What can hang from each mark
soret: depo podinif valevif zasi
valevif: datu soret
magad: gufuv podinif
gufuv: datu magad
podinif: magad soret
zasi: datu
gikol: sesa
sesa: gikol soret
datu: zasi

Each row was made from one small tree. The marks that hang from a mark follow it in brackets, in alphabetical order. Every link used is in the known rows. Write each row's tree.
In the rows, 128 means zero.
Known rows
gikol(sesa(soret(valevif))): [122  95 140 101 135 121 131 168 131 129 132 133 130 166 120 118 133 119
 129 103 135 119 130 131 119 159 120  98 122 126 175 102 122 141 129 138
  80 150 114 132 135 111 133 127 137 121 135 164 116 118 132 117 141 125
 137 117 124  96 144 128 130 121 123 124 136 132]
valevif(soret(podinif zasi)): [123 138 116 118 117 153 121 141 120 127 143 127 124 111 122 131 117 123
  71  56 131 128 123 135 154 149 108 134 135  89 113 121 131 121 123 121
 153 132 150 132 100 135 142 119 143 138 130 120 111 141 132 113  81 144
 148 130 127 140 125 136 134 135 130 153 130 130]
sesa(gikol soret(depo podinif)): [121 177 115  87 128 104 141 129 117 130 145 128 129 109 133 132 128 137
  66  90 125 159 125 138 147  56 140 130 118 133  82 140 118 150 137 134
  94 131 129 123 166 130 132 130 104 122 137 137 116 120 125 144  98 127
 120 140 129 137 149 122 132 123 130  53 127 142]
gufuv(datu(zasi) magad): [140 118 101 139 136  88 133  75 139 129 128 143 135 134 130 131 126 165
 188 170 113 150 130 120 119 152 112 128 119 140 151 136 134 141  48 140
 140 110 133 129  79 195 137 131 119 132 124 113 163 126 131 123 122 139
 156 145 138 135 104 130 123 138 104 112 122  90]
soret(depo podinif(magad(gufuv)) zasi): [122 128 129 137 127 172 130  84 121 127 105 119 120 126 138 127 124 110
 146 101 117 113 128 123 141  74 153 173 133 112 122 136 126 119 174 119
 151 108 141 130 177  73 100 114 128 122 131 103 106 151 118 141 115 118
 135 115 135 155 132 129 119 126 128 145 129 131]
gufuv(datu): [149 125 113 152 131  85 119 104 127 127 128 130 117 109 132 122 130 194
 122 205 128 129 128 125 119 155 112  72 128 151 143 123 124 143  71 123
 136 112 128 132  70 154 139 141 120 129 141 106 128 124 131 125 116 131
 144 138 131 121 102 118 126 125 122 152 125 110]
magad(gufuv(datu(zasi))): [141 108 130 149 133  88 136  57 144 132 123 117 139 122 134 127 125 168
 145 186 141 135 127 121  98 157 110 101 123 146 123 138 133 136 105 132
 132 106 129 130  53  99 140 128 123 133 125 124 159 126 129 122 129 118
 155 147 129 147 106 130 128 138 132 108 125 106]
podinif(magad(gufuv(datu(zasi)))): [138 104 138 153 136 116 137  52 149 128 114 122 139 131 137 125 127 160
 226 175 126 125 127 116  97 151 110  92 129 142 164 140 134 121 115 126
 134 104 135 129  53  99 118 131 127 131 134 107 156 141 122 119 155 121
 148 131 134 133 109 124 125 136 127 119 130 109]
sesa(soret(valevif(datu))): [110 127 145 119 132  86 131 152 126 130 150 133 133 121 121 133 136 105
 121  88 114 144 129 125 115 161 120 112 134 150 161 115 128 119 131 126
 121 148  89 125 140 113 151 134 124 125 139 153 134 113 129 112 124 130
 107 112 125 130 130 129 151 126 143 166 129 155]
sesa(gikol soret(depo valevif)): [125 175 127  92 132  58 141 130 121 132 145 135 141 140 127 124 142 125
 113  89 134 147 125 134 124  72 147 125 120 132 130 139 120 142 142 128
  89 143 126 124 177 133 133 124 111 120 133 145 115 118 127 144 134 118
 131 137 125 115 148 125 132 123 126  57 132 139]
soret(valevif): [128 128 117 160 129  98 119 141 128 124 126 133 133 141 123 114 140 148
 129 175 134 118 129 128 107 163 129  65 134 138 176 129 125 127 124 130
 147 135 125 129 127 133 136 121 139 129 130 118 115 124 130 123 151 123
 129 127 128 108 128 125 125 127 110 156 129 125]
gufuv(datu magad(podinif)): [150 120 124 176 146 109 114  87 130 134 126 139 120 117 139 126 127 180
 236 203 117 140 129 121 156 149 107 145 127 132 183 133 128 138  42 126
 153 110 128 126  94 213 123 158 108 129 124 133 156 114 128 124  91 140
 158 128 131 123 107 119 128 126  93 150 122  90]
podinif(soret(valevif zasi)): [127 141 121 138 119 137 107 143 126 127 120 134 131 130 118 121 132 106
 124 145 144 105 125 133 121 169 134 140 142 111 107 119 134 117 122 118
 154 133 138 136  97 140 111 116 145 137 124 110 116 144 131 127 180 134
 132 137 127 112 124 127 109 124 128 169 129 124]
datu(zasi): [123 121 119 141 124  88 135 146 146 122 129 128 141 137 129 120 126 152
 122 174 137 139 130 125 105 156 108 118 128 153 132 142 131 134 124 143
 135 119 140 124  74 139 145 136 134 134 117 147 136 123 131 115 140 139
 107 137 131 138 126 137 129 142 117 117 132 121]
valevif(datu(zasi)): [107 124 134 152 122  97 136 153 142 125 137 133 143 114 126 137 124 149
 109 159 117 146 132 121 108 151 107 136 125 177 124 139 132 122 126 140
 137 122 110 122  84 134 154 143 134 136 127 141 151 119 132 109 117 144
  80 145 131 164 120 140 140 143 143 147 129 140]
soret(valevif(datu(zasi))): [105 122 133 150 118 108 135 161 140 124 131 135 148 135 118 135 132 121
 117 134 122 132 134 122  97 164 126 105 123 158 142 135 132 110 132 143
 142 133 107 120 126 134 152 121 145 135 117 119 154 121 131 116 152 131
  90 134 129 138 119 142 138 138 147 147 130 137]
gikol(sesa): [126 106 131 145 135 124 117 160 132 126 118 135 117 142 128 117 121 183
 116 196 131 114 132 128 118 149 108 104 126 159 159 107 120 151 119 133
 102 124 131 131  82 117 135 144 140 130 143 141 113 123 134 111 116 140
 119 138 128 125 131 123 122 126 112 137 133 127]
magad(gufuv(datu)): [148 123 123 166 144  85 118  45 129 134 124 120 120 104 138 123 130 194
 143 210 136 124 127 123 113 152 107  81 130 151 149 127 125 143  97 113
 141 109 126 130  59  89 131 135 117 129 145 108 137 126 129 124 109 115
 163 137 128 138 104 117 127 129 124 152 122 114]
magad(gufuv(datu) podinif(soret)): [152 112 156 179 147 137 104  70 138 141 118 116 125  90 137 128 125 177
 200 241 155 116 127 123 132 161 105 118 132 131  95 126 134 133  95  97
 151 107 139 129   4 117 111 157 111 142 123 123 163 131 127 123 144 124
 156 143 124 129  99 107 117 127 135 166 113 110]
magad(gufuv podinif(soret(zasi))): [133 126 162 165 134 143 100 104 135 138 116 118 132 108 135 122 120 131
 189 185 159 112 126 127 141 161 110 220 142 120 103 131 135 125 146 106
 160 115 142 126  40 103 102 148 126 142 112 159 136 136 126 118 134 136
 134 136 125 154 128 122 117 127 128 159 127 125]
gikol(sesa(soret(podinif valevif(datu)))): [101  97 147 103 129 189 133 177 122 129 132 128 118 133 114 139 122  96
  78  62 107 120 133 131 131 151 124  85 120 134 134  97 127 124 133 135
  91 155  85 126 187 107 140 123 136 122 139 131 138 117 132 118 118 126
 110 110 126 120 135 128 141 121 153 148 126 150]
gikol(sesa(soret(depo))): [126  95 131  93 138 104 133 168 125 132 134 131 118 151 132 126 124 143
  97 101 134 131 132 130 135  72 120 163 118 140 116 105 117 155 142 137
  66 128 139 129 128 107 133 147 117 123 137 178 109 119 131 130 106 130
 134 116 125 129 141 123 134 121 132 115 134 137]
magad(gufuv(datu(zasi)) podinif): [147  99 153 172 139 112 135  79 149 135 122 115 140 121 140 125 119 158
 195 189 153 128 132 121 122 157 104 144 122 134 137 144 134 130 111 131
 140 105 132 122  71 128 135 145 122 135 101 140 176 115 126 121 123 121
 155 134 129 147 103 126 129 141 133 106 125 101]
sesa(gikol soret(podinif zasi(datu))): [150 184 121  73 122 117 140 115 118 129 151 120 124 113 130 137 123 103
  89  91 120 154 121 139 139 138 123 199 137 117 102 134 130 138 133 133
 109 147 120 131 151 141 132 126 122 119 135 159 121 116 128 132  92 143
 109 144 127 140 146 135 136 125 120  44 134 141]
soret(depo podinif valevif): [124 130 100 136 118 150 131 151 117 122 115 131 118 130 122 124 140 118
  62 130 129 120 131 131 135  80 163  66 124 117 108 129 122 125 143 132
 148 129 133 127 205 140 129 107 130 125 125  92 112 130 129 147 139 107
 132 120 130 111 127 128 117 124 129 149 119 124]
valevif(datu(zasi) soret(depo podinif)): [102 120 125 106 111 154 141 167 132 126 150 126 135 112 120 155 110 119
  48  43 122 144 128 127 142  71 121 130 117 124  53 134 131 110 142 125
 135 125 147 120 101 133 163 126 129 146 122 106 151 139 133 116  88 131
 112 134 128 169 115 146 148 147 170 149 121 143]
magad(gufuv podinif): [133 121 157 192 147 105 114 104 138 134 123 116 131 116 141 118 126 169
 190 219 149 124 128 123 130 154 102 142 133 146 171 137 127 136 143 113
 153 117 127 120  61  91 127 155 122 133 119 163 136 115 124 113 108 129
 126 127 126 148 125 120 135 134 112 150 126 127]

Write each row's tree
[129 134 108 135 114  99 126 148 117 124 118 138 129 145 124 121 141 108
  98  96 138 109 131 130 134  88 153 175 130 114 131 130 122 124 147 130
 141 120 139 128 209 141 125 111 139 124 120 115  99 131 129 147 133 121
 137 123 130 125 128 136 116 123 131 145 134 124] -> soret(depo valevif zasi)
[118  91 124  82 127 175 138 177 118 129 125 130 121 159 121 129 129  93
  65  52 129 117 131 134 139  77 152  96 113 105 108 106 121 135 150 143
  80 142 125 128 211 117 127 113 129 118 130 133 117 125 131 144 133 108
 144 109 122 101 140 126 125 118 140 113 126 132] -> gikol(sesa(soret(depo podinif valevif)))
[154 134  96 108 110 162 134 145 111 119 120 127 114 139 122 137 136  81
  59 103 128 115 130 133 139  89 166 171 132  92  89 125 130 116 153 136
 154 134 145 132 230 147 124 100 138 120 119 104 111 130 132 155 130 115
 129 122 128 117 121 142 122 124 133 138 128 122] -> soret(depo podinif valevif zasi(datu))
[124 181 138  92 122  69 136 130 122 132 146 132 147 138 126 119 134 102
 134  56 132 142 123 138 128 148 134 171 136 119 161 139 127 138 132 133
 103 147 109 128 172 138 129 116 130 119 129 152 109 120 126 130 127 134
 133 140 127 125 152 134 128 121 116  50 141 137] -> sesa(gikol soret(valevif zasi))
[123 176 141 108 128  63 133 127 127 132 150 131 143 134 125 118 142 131
 140 112 132 149 123 135 111 145 127  93 126 136 168 142 123 137 124 130
  98 152 108 124 135 128 138 126 123 122 134 148 120 114 127 126 140 129
 124 140 124 107 151 126 134 124 114  62 134 139] -> sesa(gikol soret(valevif))
[150 130 130 131 127 180 127  72 131 120 117 116 117 123 133 132 125 107
 173 152 113 116 127 124 121 150 128 164 148 114 144 131 134 109 159 119
 163 125 127 135 120  73 105 122 138 124 139 118 119 143 122 126 125 128
 122 119 130 139 130 132 129 129 112 152 129 135] -> soret(podinif(magad(gufuv)) zasi(datu))
[119 123 108 139 123 176 131 152 122 116 108 134 119 146 125 122 141 109
 140 121 112 109 131 124 127  82 164  57 127 114 144 134 126 108 149 130
 151 127 139 129 201 137 111 110 133 122 128  75 109 145 122 149 167 108
 124 105 131  98 128 124 118 124 123 161 124 128] -> soret(depo podinif(magad) valevif)
[155 135  92 109 115 149 131 139 115 121 124 126 107 122 132 140 125 110
  51 127 118 129 129 132 147  78 143 201 132 113  65 124 128 131 147 133
 148 120 145 132 181 143 128 121 129 124 127 125 108 128 131 148 100 132
 120 124 128 142 122 137 125 128 131 139 128 125] -> soret(depo podinif zasi(datu))
[133 126 139 154 126 144 102 159 133 131 120 129 126 109 130 121 118 131
 167 178 149 114 126 130 155 165 108 211 137 117  91 128 134 126 121 116
 155 119 147 126  60 168 109 155 130 141 109 153 128 134 128 123 140 151
 113 133 127 132 124 122 116 128 129 164 131 124] -> magad(podinif(soret(zasi)))
[103 129 163 147 133 179 121  93 132 131 140 115 131  97 128 145 116 139
 164  98 103 126 124 120 128 143 107  70 135 131 154 128 130 101 147  94
 158 131 124 125  52  55 138 132 132 141 155  98 139 152 124  94  94 130
 121 120 125 157 123 127 152 139 146 206 119 156] -> valevif(datu soret(podinif(magad(gufuv))))
[101 122 127 145 111 168 139 164 135 121 126 130 138 125 113 137 126 100
  77 111 111 133 133 126 114 162 134  76 124 142 107 139 135 107 131 147
 150 140  97 122 166 137 148 110 144 133 111  96 156 124 131 122 143 128
  93 127 131 138 122 143 137 139 152 144 120 137] -> soret(podinif valevif(datu(zasi)))
[134 125 129 142 127 139 107 163 127 131 119 134 123 114 134 131 120 124
 145 157 150 117 130 129 160  85 128 247 134 113  55 129 128 124 137 116
 146 110 162 127  94 171 101 152 123 140 107 149 125 138 127 140 134 141
 121 132 128 145 121 126 112 126 137 161 131 121] -> magad(podinif(soret(depo zasi)))
[129 123 122 158 139 144 106 134 129 134 116 146 129 135 129 126 139 118
 223 179 135 122 128 125 153  88 149 164 128 110 112 134 130 127 103 111
 161 127 152 123 117 192 101 141 112 139 105 127 146 133 129 140 166 124
 144 128 131 107 124 119 112 126 109 166 113 107] -> gufuv(magad(podinif(soret(depo valevif))))
[117  97 131  96 129 177 134 169 123 129 128 126 122 154 117 123 127  97
  93  76 126 117 130 133 127 155 133  69 121 112 148 103 127 134 131 139
  90 155 110 130 179 114 132 115 137 119 132 136 123 120 132 122 135 124
 138 108 124  96 141 126 130 122 125 115 129 132] -> gikol(sesa(soret(podinif valevif)))
[120  96 125  84 133 160 137 169 120 130 127 128 112 140 129 133 119 122
  58  79 123 127 132 134 155  69 128 133 116 125  87 101 120 152 143 138
  75 129 136 129 166 113 129 134 120 120 133 151 111 124 130 137 100 127
 133 115 126 124 142 124 130 121 138 111 126 134] -> gikol(sesa(soret(depo podinif)))
[133 103 129 148 129 174 143  55 143 125 110 115 128 125 134 130 122 140
 182 150 117 122 127 119 104 150 124  61 126 127 131 141 137 116 115 134
 142 106 129 130  94 101 117 117 126 128 128  84 160 146 121 128 151 111
 151 125 135 137 109 126 122 137 132 114 122 108] -> soret(podinif(magad(gufuv(datu(zasi)))))
[118 177 130 103 127 119 141 131 120 130 143 125 136 129 124 121 139 110
  98  91 127 147 121 138 130 143 140  66 123 121 138 137 125 133 126 135
 107 155 106 128 174 134 131 112 123 120 133 125 121 116 127 131 132 120
 124 137 127 104 150 124 134 123 118  55 126 138] -> sesa(gikol soret(podinif valevif))
[126 176 127  94 135  45 135 128 121 135 152 132 135 120 138 128 129 155
 110 117 133 156 124 133 129  58 126 162 121 154 115 142 117 154 136 126
  86 131 133 122 129 134 136 143 103 123 138 157 113 118 127 140 103 133
 118 140 128 143 149 122 133 125 126  54 134 143] -> sesa(gikol soret(depo))
[154 101 136  68 130 120 129 154 127 129 142 130 119 150 129 136 119 108
 117  99 132 127 129 133 130 153 106 228 135 120 145  98 128 146 137 140
  82 141 126 134 117 118 131 141 135 120 137 197 114 116 133 116 103 150
 121 124 123 130 138 136 137 124 122 112 145 135] -> gikol(sesa(soret(zasi(datu))))
[106 119 125 123 116 138 127 162 137 127 127 140 145 126 115 144 128 106
 101 134 133 125 133 124 104  89 148 136 122 147  37 134 132 109 141 124
 137 129 137 124 101 135 134 122 132 145 114 105 160 143 134 133 187 121
 100 144 125 137 116 136 123 135 170 161 118 137] -> podinif(soret(depo valevif(datu(zasi))))
[148 129 115 124 115 192 128 137 125 114 116 131 117 145 124 130 137  71
 161 117 108 109 128 125 120 164 146 125 143  97 162 126 137  98 145 133
 164 143 132 136 193 147 112 105 150 121 127 102 112 140 124 135 161 127
 114 106 130  98 127 135 125 125 112 154 133 126] -> soret(podinif(magad) valevif zasi(datu))
[117 171 128  93 131 129 143 126 124 127 135 128 128 121 138 132 129 129
 143  83 108 150 124 130 138  55 139 117 124 131 111 146 120 131 146 130
  95 132 131 126 164 135 115 133 109 119 141 121 113 135 118 144 123 129
 110 124 131 129 153 118 132 122 123  62 132 145] -> sesa(gikol soret(depo podinif(magad)))
[120 179 123  97 131 103 137 122 122 132 148 123 130 104 131 127 125 143
  90 117 123 159 122 137 135 133 117 100 128 141 123 142 123 146 119 134
 103 140 110 125 123 130 133 133 114 124 135 143 123 115 126 123 104 137
 112 143 127 132 150 121 134 126 121  54 129 142] -> sesa(gikol soret(podinif))
[121 139 109 140 113 163 126 147 117 121 116 129 124 136 118 121 133  96
  80  95 129 112 127 133 137 162 149 114 134 102 140 127 130 117 132 135
 159 135 118 129 207 142 125  99 147 123 120 100 108 130 128 133 131 126
 135 118 131 118 129 135 117 124 123 143 129 122] -> soret(podinif valevif zasi)
[145 117 139 166 145 114 118  41 134 130 117 122 122 115 138 122 130 181
 223 204 120 117 128 117 107 150 112  67 135 147 193 128 126 124 105 107
 142 105 129 133  60  91 113 138 120 128 155  99 134 139 121 122 135 119
 154 127 130 121 108 112 124 124 116 162 128 116] -> podinif(magad(gufuv(datu)))
[123 100 143  91 126 127 127 167 125 129 130 132 129 165 119 121 125  85
 123  48 136 113 130 134 129 158 126 174 126 104 167 100 127 133 139 142
  82 143 114 133 184 118 127 118 144 119 131 163 110 119 131 124 130 132
 144 115 125 110 144 134 127 120 128 114 143 132] -> gikol(sesa(soret(valevif zasi)))
[120 129 114 124 113 183 133 144 117 118 103 131 122 148 125 124 134  77
 134  66 113 103 130 126 141  81 167 135 129  93 135 131 127 102 157 136
 150 123 138 132 244 146 104 102 140 119 121  81  98 148 121 152 155 118
 131 100 135 111 131 132 114 120 128 149 132 125] -> soret(depo podinif(magad) valevif zasi)
